What can hang from each mark:
samer: zali
lonu: gesuta ragol zali
ragol: lonu samer
bapig: dizu
famal: samer
dizu: famal
zali: bezevus lonu samer

Each row was made from one small tree. The marks that hang from a mark follow it in brackets, in alphabetical order. Every link used is in the known rows. Write each row's tree.
In the rows, 128 means zero.
Known rows:
samer{zali{bezevus}}: [ 68 107 117 108 118 143 109 122 117 123 124 127 108 148  83 105 122 115
 132 151 118 108 128 140 145 156  85 134 178 131 135 128 153 112 106 163
  59 101 107 148 111 145 159 143 139 197 132 136 102  94  71 173 124 170
 155 158 121 164  90 120 141 153 133 154 130 136 107 108 154 105 153  79
 128 150]
samer{zali{bezevus lonu{gesuta}}}: [ 60 118 116 121 134 153 103 119 112 117 124  98  96 138  74  99 113  98
 124 158 116 111 116 118 136 148  91 119 173 152 115 144 182  97 107 182
  51  97 141 147  99 135 149 123 142 199 121 136 106 107  49 176 140 170
 159 187 128 177 120 112 143 127 131 166 112 137 104  76 140  86 157  69
 103 179]
zali{bezevus}: [ 69 115 109 110 114 149 121 127 123 120 109 139  95 143  93 103 115 116
 170 148 128 109 137 135 137 146  89 132 151 127 125 123 138 115 111 155
  43 115 109 142 112 151 156 131 136 184 132 134 104 109  82 156 127 151
 174 148 128 146  94 121 131 146 104 141 129 135 114 110 135 123 128  96
 131 147]
famal{samer{zali{bezevus}}}: [ 63 107 116 113 115 129 101 116 106 109 125 150 118 145  92 117 109 106
 142 152 114  96 136 129 143 149  80 120 178 154 135 107 156 113 104 167
  60 110 108 162 112 141 146 151 123 209 138 138  98  98  67 159 115 168
 159 170 129 158 105 117 159 145 126 144 140 142  89 102 158 102 150  73
 130 138]
bapig{dizu{famal{samer{zali{lonu{gesuta}}}}}}: [ 69 120 118 116 104 128  97 123 144  88 127 104  78 133 131 120  65 130
 122 171 142  98 144 134 121 142 119  77 166 188 139 137 179 106 112 193
  58 114 147 155 152 136 148 123 140 192 116 123  95 116  80 160 109 142
 117 184 147 185 129 139 209 111 127 125 131 138  97  94 149  98 159  57
 115 141]
zali{bezevus lonu{ragol} samer}: [ 60 106 122 116 136 139 105  97 162 100 103 101 100 112  76 121 132 116
 153 194 139 101 108  95 145 150 100 137 140 175 105 152 161  97  83 171
  46 111 119 119 114 142 141 119 153 218 133 138  99 107  64 179 137 160
 178 165 174 179 122 109 128 120 116 152  96 151  71  70 123 118 132  96
 134 155]
ragol{lonu{zali{samer}}}: [111 134 147  80 117 138 105  97 175 121  84 111 110  95  88 145  75 134
 179 190 118  78 111 134 168 152 114 125 132 130 109 165 133  93 102 119
 101 100  81 101 126 152 106 131 157 153 148 107 116 115  82 141 109 157
 147 173 182 136  94 168 125 138 131 101 128 148  89 119 115 125 127  86
 108 149]
famal{samer{zali{bezevus lonu{gesuta ragol}}}}: [ 50 100 135 118 140 128  97 120 134  87 129 108  95 132  77 112 117 102
 129 180 127  88 118  90 150 141 101 116 165 171 140 152 184  95  95 197
  47  84 148 139  95 150 135 138 120 221 104 144 111  93  69 160 144 176
 153 202 130 178 152 112 148 114 134 169  94 144  94  48 114  70 162  74
  97 159]
bapig{dizu{famal{samer{zali}}}}: [ 71 111 121 113  98 126 103 119 158  94 126 136  91 139 132 129  76 141
 140 152 143  97 166 154 126 149 109  95 175 170 152 117 153 122 115 176
  67 132 112 152 163 146 160 143 132 188 130 121  94 102  91 149  92 143
 125 154 149 170  95 142 206 130 129 109 148 133  99 126 168 120 154  67
 142 107]
lonu{ragol}: [ 83 113 135  95 125 132 127 120 176 108 107 148  76 129 104 110 124 134
 166 181 134  95 141 152 157 142 122 122 131 122 154 148 136 115 106 138
  61  84  97 112 120 157 143 149 140 175 130 138 114  99  97 157 126 132
 154 142 134 147  89 143 127 135 122 124 114 131 112 107 107 135 132  96
 102 128]
ragol{lonu{gesuta zali{samer}}}: [112 135 156  89 121 133 111  96 168 120  98 108  84  96  93 139  77 132
 175 190 118  78 110 118 170 144 125 108 136 136 114 180 144  82 106 126
 101  80  96  99 116 160 106 130 167 145 135 103 123 128  78 144 118 156
 140 196 162 148 114 172 123 141 132 108 124 141  79  98  95 118 115  83
  89 163]
famal{samer}: [ 85 128 124 101 111 124 119 120 138  99 105 172  82 129 111 115 104 130
 167 162 111  90 152 145 139 138 100 107 140 143 148 115 131 118 106 139
  69 107  94 136 138 132 131 149 133 177 153 130 107 112  90 145 108 129
 151 148 141 144  96 133 155 139 106 116 149 142  97 124 118 128 122  88
 115 124]
dizu{famal{samer{zali{bezevus lonu}}}}: [ 53 107  99 115 106 147  75 121 111  85 127 124 120 146  85 125  63  98
 118 167 134 106 160 127 125 149  75 121 169 161 121 120 170 131  92 191
  36 120 136 159 119 119 158 120 129 227 130 131  88 113  56 157 118 146
 149 169 165 182 109 109 177 110 129 131 112 147  92 101 170  88 149  80
 134 148]
famal{samer{zali{bezevus lonu{gesuta}}}}: [ 59 119 119 121 135 130  89 119 104  95 129 113  98 134  83 111  99 104
 126 161 113  92 122 108 135 146  83 112 173 170 125 130 182  93 100 189
  53  97 144 159 103 126 139 135 127 214 128 136 103 111  50 161 133 164
 155 195 129 177 140 103 162 123 123 159 118 141  86  76 136  75 156  71
 107 165]
ragol{samer}: [ 66 113 124 102 116 128 121 101 147 107 119 151  82 133 118 113 108 131
 178 166 122  97 153 146 136 133 106 121 139 131 143 131 122 118 106 130
  57 112  92 119 123 135 129 131 137 191 134 119 110 124  74 141 100 112
 152 158 164 142  83 146 140 163 112 126 152 126  99 126 123 146 121  98
 128 114]
dizu{famal{samer}}: [ 80 123 119 101  97 135 104 123 136  87 120 170  82 129 123 122  65 130
 156 165 135  95 179 157 130 137 107 105 143 138 153 117 130 136  97 151
  55 110 108 138 143 136 144 136 140 183 150 120 108 123  88 150 103 105
 141 134 156 151  88 139 168 124 111 101 131 133  93 129 134 138 111  95
 126 118]
ragol{samer{zali}}: [ 74 108 128 102 123 130 112 101 136 120 130 143 108 141 111 121 121 127
 156 170 118  99 145 145 141 134 101 128 161 141 142 127 136 119 103 139
  78  94  85 126 124 134 126 142 142 210 129 127 107 115  65 160  98 130
 137 161 154 151  80 147 153 164 141 131 154 131 100 121 147 127 144  76
 121 118]
lonu{gesuta ragol{samer} zali}: [ 71 105 171  91 130 111 135 104 160  84 124 122  70 119 109 120  93 132
 200 206 140  82 117  97 169 131 131 119 123 112 146 181 137  90 108 133
  68  63 116  86 106 186 120 130 132 166  97 117 134 112  74 144 111 123
 135 203 162 133 122 154 108 159 144 139 111 127  98  75  93 112 139 108
  78 130]
ragol{lonu{gesuta zali{bezevus}} samer}: [ 68 106 144  95 107 129 113 107 129 111 113  96  90 123  95 123  54 110
 190 177 129  74 114  94 160 128 111 127 135 113 105 172 143  98 114 153
  56  94 123 109  80 171 117 113 131 166  93 107 130 121  59 105 120 164
 164 233 158 146 126 163 114 158 134 145 120 132 116  85 103 108 126 109
 100 162]

Which tree is each row?
[ 60  93 149  94 132 120 118  96 170 106 130 144 102 138 101 120 125 129
 154 189 136  89 136 124 156 134 120 134 153 140 156 150 143 112 102 148
  72  85  94 115 110 155 136 145 138 211 111 133 118 106  75 161 105 138
 138 175 152 147  93 145 139 163 159 138 129 127  95 106 128 122 150  87
 108 111] -> lonu{ragol{samer{zali}}}
[ 53 109 125 109 133 150 115 125 139  95 113  94  74 129  78 103 123 110
 152 185 139  97 114 106 149 141 110 126 133 144 125 171 171  92 103 186
  29  87 153 121  91 160 142 126 137 192 105 138 117 107  70 159 155 153
 165 185 141 174 133 112 124 114 114 164  84 133 117  56 102  99 139 100
  98 174] -> zali{bezevus lonu{gesuta ragol}}
[ 80 133 143 116 128 129 105 102 121 104 107 114  86 114  90 124 106 126
 180 178 126  90  99  91 155 156 108 124 152 136 113 158 147  75 107 148
  71  86 116 115 115 169 135 123 149 170 129 117 118 117  58 173 127 163
 155 185 152 147 118 130 114 155 130 155 122 146  68  70 121  99 116  89
 111 166] -> lonu{gesuta zali{bezevus samer}}
[ 66 124 104 116  97 136  98 120 156  94 120 105  95 132 117 130  66 129
 123 162 139  97 153 146 124 147 106  97 164 184 137 121 169 117 102 183
  57 138 124 156 160 119 156 125 136 210 135 124  87 107  82 158 100 146
 120 161 168 176 108 134 210 111 126 108 136 150  99 116 174 108 168  68
 132 122] -> bapig{dizu{famal{samer{zali{lonu}}}}}
[ 57  85 125  95 111 142  98 101 137 124 121 109 124 141  84 123  97 105
 145 160 120  82 136 121 147 133 100 139 163 142 116 143 148 125 105 161
  56 115 100 140  86 146 127 131 134 205 108 130 104 116  64 119 115 171
 172 202 154 156 109 150 148 158 141 137 133 131 113 113 143 117 146  88
 132 143] -> ragol{lonu samer{zali{bezevus}}}
[ 74 117 139 103 142 141 114 113 164 107 129 103  84 128  80 107 121 119
 127 194 126  99 114 131 154 143 122 111 155 146 139 176 180  90 103 163
  70  66 140 118 112 144 129 139 145 193 109 141 120 106  77 174 134 150
 130 177 135 178 119 132 139 122 142 145  98 131 109  76 114  89 165  67
  79 166] -> samer{zali{lonu{gesuta ragol}}}
[ 62 121  97 117 124 157  99 118 119 121 115 106 124 147  70 107 115 103
 120 163 117 113 115 136 133 160  77 134 168 150 110 130 169 110 105 176
  49 117 126 155 112 118 154 126 137 218 138 137  92  98  53 169 130 173
 163 164 143 171  98 104 145 129 127 151 117 148 111  96 163  89 163  80
 127 161] -> samer{zali{bezevus lonu}}
[ 75 119 136 102 135 140 126 123 164  99 110 112  62 122  93 107 114 124
 150 189 134  97 123 127 150 137 127 108 124 138 139 170 162  97  99 156
  51  73 138 108 113 147 136 132 148 177 116 132 119 114  85 164 146 132
 144 168 138 164 123 135 126 115 114 138  88 132 112  74  92 108 138  90
  82 158] -> zali{lonu{gesuta ragol}}
[ 76 135 124 112 131 133 102 119 128  99 124 127  90 129  96 115 100 109
 127 173 106  89 125 127 143 142  92  93 166 171 141 134 170  95 102 166
  75  91 132 147 125 119 120 139 140 205 141 129 109 113  64 166 121 143
 131 179 134 170 127 126 168 119 119 136 130 141  89  97 130  85 151  55
  94 157] -> famal{samer{zali{lonu{gesuta}}}}
[ 42 102 114 125 131 134  99 103 104 105 137  96 103 147  86 105 103  97
 143 179 119  93 122 100 135 137  96 125 168 159 114 144 168  97 102 181
  43 104 136 147  94 133 134 113 133 223 100 128 106 127  44 156 125 156
 158 207 155 169 126 119 146 152 137 177 123 130  96  74 139  90 152  78
 117 158] -> ragol{samer{zali{bezevus lonu{gesuta}}}}
[ 47  77 157 114 137 119 110 102 138  98 141 122  79 144  91 108 131 114
 157 184 139  82 119  92 155 133 115 132 162 151 148 165 156  96 109 180
  48  80 127 122  80 184 142 136 136 209  80 135 120 109  67 158 129 164
 153 212 132 165 128 136 136 165 151 177 109 118  97  59 114 105 151  89
 106 144] -> lonu{gesuta ragol{samer{zali{bezevus}}}}
[ 85 113 142  80 106 132 115  96 158 114  98 114 105 117  97 128  63 130
 191 187 126  75 126 133 161 131 113 127 122 107 115 157 126 110 106 121
  76 107  81 102 107 150 107 126 135 162 119 104 126 116  76 105 101 138
 151 201 184 126  99 166 129 156 132 103 141 135 120 122 117 129 135 109
 102 129] -> ragol{lonu{zali} samer}
[ 50 114 116 120 113 139  77 128 101  87 132 116  91 141  91 115  59  93
 120 168 135 100 144 112 128 142  93 107 172 162 125 138 176 116 102 203
  38 103 159 164 107 128 151 116 138 216 119 128 101 124  55 162 126 149
 146 188 144 187 129 114 176 113 127 143  99 135  88  74 147  82 145  77
 117 163] -> dizu{famal{samer{zali{bezevus lonu{gesuta}}}}}
[ 68 130 117 123 135 148 100 101 127 106 110  97  84 113  83 113 116 115
 152 185 121 101 108  98 134 144  98 115 154 175 106 143 169  84  92 171
  56 109 132 132 110 138 138 112 157 201 131 125 105 126  53 172 137 158
 166 178 159 178 129 124 134 128 112 160 112 142  71  73 121 112 124  81
 130 177] -> zali{bezevus lonu{gesuta} samer}
[ 62 120  98 120 130 147  98 100 129 110  98 105 108 119  74 116 119 117
 149 176 117 107 115 109 136 149  83 131 148 175 102 130 154  96  89 163
  52 124 109 137 117 122 147 118 154 209 152 124  94 125  57 171 129 155
 175 159 175 173 106 115 143 128 105 149 119 154  68  94 138 125 125  85
 147 165] -> zali{bezevus lonu samer}
[110 131 149  78 111 140 120 123 154 116 101 113  81 112  96 119  66 129
 175 180 122  81 112 138 172 142 127 104 128  99 125 180 144  91 128 127
  87  77 115 107 108 163 119 134 142 128 122 104 133 111  84 129 124 152
 143 197 137 137 114 168 122 136 131 105 120 138 130 107  88 107 134  92
  71 168] -> ragol{lonu{gesuta zali}}
[ 97 123 164  93 133 129 119  98 184  96  98 131 100 102  88 132 117 143
 181 209 137  84 109 116 174 150 125 135 130 130 136 166 134  86  96 127
  91  79  90  85 134 164 125 140 151 179 134 120 112  97  76 178 113 143
 139 164 178 143  99 146 110 143 139 121 115 149  76  87 111 125 129  92
  96 137] -> lonu{ragol zali{samer}}
[ 67 103 133 114 143 133 100 103 154  96 111  98  75 117  75 112 124 108
 151 200 137  94 105  83 144 136 116 127 145 176 115 168 170  83  90 178
  45  91 136 115 104 155 134 121 156 200 116 134 107 120  64 178 148 160
 168 186 160 181 141 124 128 118 119 165  88 139  70  49 100 108 122  90
 114 171] -> zali{bezevus lonu{gesuta ragol} samer}
[ 83 134 126 112 138 149 110 123 138 117 125 108  93 136  91 107 115 113
 126 175 113 110 118 142 141 150 108 108 163 145 135 147 173  99 109 161
  72  83 128 139 122 129 128 136 153 189 133 131 112 112  62 178 130 143
 131 169 128 168 107 126 157 124 126 141 121 133 104  97 129  92 156  58
  88 166] -> samer{zali{lonu{gesuta}}}
[ 54  95 160 104 127 119 119 104 138  90 122 113  78 124  92 110  98 116
 201 195 150  78 105  76 170 137 126 134 131 113 133 182 141  91 110 158
  46  84 128  98  87 195 137 120 123 177  81 125 134 105  61 139 124 146
 151 222 156 149 133 135 102 166 145 167 104 131 103  51  97  98 134 119
  94 136] -> lonu{gesuta ragol{samer} zali{bezevus}}
[ 53 105 131 113 144 144 109 121 143 106 128  93  91 138  70 104 125 104
 125 186 133 104 107 108 153 146 107 128 161 150 131 173 189  93 100 185
  44  80 150 131  91 153 141 130 138 203  97 141 114 102  65 173 154 178
 156 192 130 183 135 115 134 118 140 169  87 135 108  55 122  82 165  74
  94 175] -> samer{zali{bezevus lonu{gesuta ragol}}}
[ 71 112 146 103 143 119 106 115 159  92 127 127  89 130  85 119 115 113
 127 195 121  84 122 113 156 137 115  98 152 169 152 150 175  88 102 172
  71  75 143 129 111 136 123 141 131 208 116 138 113 100  70 168 127 144
 135 185 136 176 140 123 159 111 136 146 107 137  87  70 106  80 158  66
  78 148] -> famal{samer{zali{lonu{gesuta ragol}}}}
